Each row was made from one small tree. The marks that hang from a mark follow it in brackets, in alphabetical order. Every link used is in the known rows. Write each row's tree.
Known rows:
dides{taka{gotopo{luku} patu}}: [ -9   5  -5  -6  -6   6  33 -13 -21  14  -3 -38 -36  20  -8   4  12   3
  29  -7 -38  28  38  14  -6]
taka{gotopo patu{luku}}: [ -1   8  10 -14  -9  13  22 -19 -23  34   3 -26 -41  11  -9  -7  14  -3
  -2  -4 -22  30  40   9   8]
dides{taka{gotopo{luku patu{zoniv{vofadef}}}}}: [ -6   7  -1  -9   6  -3  44 -13 -28  24   9 -40 -35  25 -14   5   6   3
  24   6 -38  21  40   4   1]
dides{taka{gotopo{luku patu}}}: [ -5   8  -5  -6  -1  -3  34 -12 -24  17   3 -40 -36  20 -11   9   4   8
  17   0 -40  22  37   9  -9]
dides{taka{gotopo{patu{luku zoniv{vofadef}}}}}: [ -4   7  -1 -11   9   1  42 -12 -28  30   8 -30 -29  21 -17   2  11  -3
  18   3 -29  18  40  -2   9]
patu{gotopo{luku} zoniv}: [ -1   8   5 -17   3  -4  26 -18 -34  27  27 -75 -56  32   3  -6  10   3
  12  12 -36  24  31   4  20]
vofadef{zoniv}: [ -6   8   4  -7   6  -1  13  -6 -29  15  16 -14 -38  23   4 -16  12  -8
  18   9 -27  16  18  17  26]
patu{luku}: [  1  11 -11  -4   4   8  23 -11 -24  30   3  -9 -37  17  -4  -3   7  -3
  -5  -5 -22  15  29   6  -3]
luku{gotopo taka}: [  1   2 -26  -6  11  -2  -8   1 -29  30  10 -11 -29  24  -6 -13  23  -1
   7   2 -33  13  36  13  26]
dides{taka{patu{luku zoniv}}}: [ -5   4  -9 -11   5  15  46 -13 -24  24  -9 -28 -30  23  -8  -5  10  -6
  28 -11 -34  14  30   1  -1]
luku{patu{gotopo zoniv}}: [ -5  -1   5 -20   5   8  32 -18 -37  31  13 -47 -46  29  -3 -10  24  -5
   2   7 -37  14  27  11  32]
luku{gotopo{patu{zoniv} taka}}: [  5   5   7 -23   6  -8  17  -9 -34  38  12 -31 -38  24 -10 -13   2   3
  -3   8 -41   6  38   6  23]
gotopo{patu}: [ -9   8   1  -4  -1   4  26 -16 -28  27  -1  -1 -33  18  -7   0   0   4
   0   7 -39   8  28  21   7]
patu{gotopo luku{taka} zoniv{vofadef}}: [  2   4 -13 -16  15   7  37 -12 -33  48  19 -57 -40  41 -15 -10  19 -13
  23   8 -15  19  46 -13  29]
patu{gotopo luku{taka} zoniv}: [  8   5  -9 -20  13   7  26 -11 -31  42  15 -73 -45  36  -8 -12  14  -7
  10   4 -20  18  40 -14  24]
taka{gotopo patu}: [-10   7  11  -9 -11   9  11 -16 -27  25   4 -16 -36   9  -5  -6  18  -2
   5   2 -30  28  36  24  21]
dides{taka}: [-13   6 -22   4   6   2  23  -2 -26   9  -5  -6 -23  19  -3   4  14  -1
  27  -4 -35  11  26  17   3]
taka{gotopo}: [ -6  10   3  -4  -1  -3  -3  -8 -30  19  15 -17 -36   8  -1  -4  19   0
  -5   8 -25  25  32  20  23]
dides{taka{patu{gotopo}}}: [-16   2 -12  -2  -6   9  34 -11 -26  15  -3 -29 -30  28  -8   3  16  -3
  41  -6 -36  19  34  17  12]
gotopo{taka{patu}}: [-10   3  -5  -6 -10  11  25  -7 -25  22 -20 -10 -28  20  -7  -4   0  -2
  23  -4 -31   7  37  25   5]

Write each row's tree:
[-10   4  11 -17  -5  11  26 -21 -32  30  10 -45 -43  26  -1 -12  15  -5
  21   6 -34  21  31  15  32] -> taka{patu{gotopo zoniv}}
[  3   5 -21  -8   3   7  20  -9 -26  36   7 -50 -41  35 -12  -3  13  -4
  12  -1 -19  20  41  -4  14] -> patu{gotopo luku{taka}}
[  5   5   9 -23   4  12  31 -20 -27  43  10 -29 -44  20  -5 -19  13  -5
   1  -5 -32  19  32   0  15] -> taka{patu{luku{gotopo} zoniv}}
[  2  12  11 -13   0   1  19 -17 -27  34  10 -28 -41  13 -12  -1   4   3
 -16   6 -26  22  39   7   7] -> taka{gotopo{patu{luku}}}
[ -5   8  11 -11 -13   8  24 -21 -23  25   5 -37 -47  15  -5  -2  11   5
   7   1 -35  34  38  20   1] -> taka{gotopo{luku} patu}
[-13   4  -5  -4  -5   7  25  -9 -25  14  -4 -23 -27  15  -9   1  17  -2
  28  -5 -33  23  36  17  10] -> dides{taka{gotopo patu}}
[ -9   3 -13  -6  -5  12  43 -14 -23  22  -4 -34 -34  31 -12   3  12  -4
  35 -10 -30  20  37   5   2] -> dides{taka{patu{gotopo luku}}}
[  1   4   6 -19   8  -8  23  -9 -35  42  15 -19 -34  28 -15 -12   4   0
   6  11 -37   6  42   7  27] -> luku{gotopo{patu{zoniv{vofadef}} taka}}
[ 10   4 -15 -18  23   4  27  -7 -32  52  19 -25 -33  30 -15 -18  20 -12
   6   3 -21  15  42 -13  24] -> patu{luku{gotopo taka} zoniv{vofadef}}
[ -5   5   0 -13   5  11  45 -13 -26  30   3 -33 -30  21 -15  -4  18  -8
  28  -5 -26  24  40  -2  10] -> dides{taka{gotopo patu{luku zoniv{vofadef}}}}
[-10  -1 -14  -9   3  14  27 -11 -30  34  -1 -32 -30  34 -11 -10  19  -9
  37   6 -29  16  42  13  33] -> luku{taka{patu{gotopo zoniv{vofadef}}}}
[  0  -3   3 -24  13   0  32  -9 -38  44  13 -20 -36  30 -14 -16  23  -7
   3   5 -37   7  38   7  33] -> luku{gotopo{taka} patu{zoniv{vofadef}}}
[-13   2  -8  -8   0   7  51 -16 -27  23   5 -45 -37  36 -10   1  14  -4
  49  -1 -38  21  37   7  11] -> dides{taka{patu{gotopo{luku} zoniv{vofadef}}}}
[  6   9   5 -21   8   3  28 -17 -33  38  25 -66 -51  30  -3 -11  13  -5
   2   6 -21  21  33 -11  23] -> patu{gotopo luku zoniv}
[ -4   3 -16  -7   3  13  41 -15 -23  31  -6 -30 -39  31  -8  -4   7  -1
  30   0 -37  19  38  12  -4] -> gotopo{luku{taka{patu{zoniv{vofadef}}}}}
[  0  12  11 -11  -5  -3  23 -19 -26  27  12 -38 -47  15  -8   4   1  11
  -8   9 -37  26  39  14  -2] -> taka{gotopo{luku patu}}
[-16   2 -11  -4   5  12  46 -11 -27  21  -6 -11 -23  24  -8  -3  17  -9
  42  -4 -36  12  31  13  13] -> dides{taka{patu{zoniv{vofadef}}}}
[  0   5   0 -13  -3  11  26 -18 -23  38   4  -9 -40  19  -8 -11  12  -3
   2  -8 -31  21  35   9   5] -> taka{patu{luku{gotopo}}}
[  1   8  -8 -11  -5   1  25  -9 -27  33   6 -52 -45  33 -11   1   3  -2
  11  -1 -18  18  43  -2   8] -> patu{gotopo{taka} luku}
[ -9   5   0 -11   1   6  45 -14 -25  22   4 -42 -34  24 -11  -1  16  -2
  34  -2 -36  27  39   8   5] -> dides{taka{gotopo{luku} patu{zoniv{vofadef}}}}
[ -5   7  18 -17  -4   8  37 -23 -28  34  15 -41 -46  19  -7  -8  14  -1
  14   7 -32  33  42  12  14] -> taka{gotopo{luku} patu{zoniv{vofadef}}}
[  0   5  -9 -12  11   6  53 -19 -26  40  -1 -37 -40  34 -15  -2  -6   4
  20  10 -42  11  40   4  -4] -> gotopo{luku{taka} patu{zoniv{vofadef}}}
[ -1   5   2 -16  -7   9  44 -15 -23  26 -13 -51 -44  26  -4  -4  -8   4
  23  -4 -40  13  39  12 -13] -> gotopo{luku taka{patu{zoniv}}}
[  5  11  18 -20   5   1  24 -19 -31  38  15 -43 -43  13 -10  -7   5   1
 -16   9 -27  21  38  -1  15] -> taka{gotopo{patu{luku zoniv}}}
[  7  -6 -13 -24  19   7  17  -7 -35  42   7 -35 -35  28 -10 -21  29  -5
  -2   1 -40   9  35   4  33] -> luku{gotopo patu{zoniv} taka}
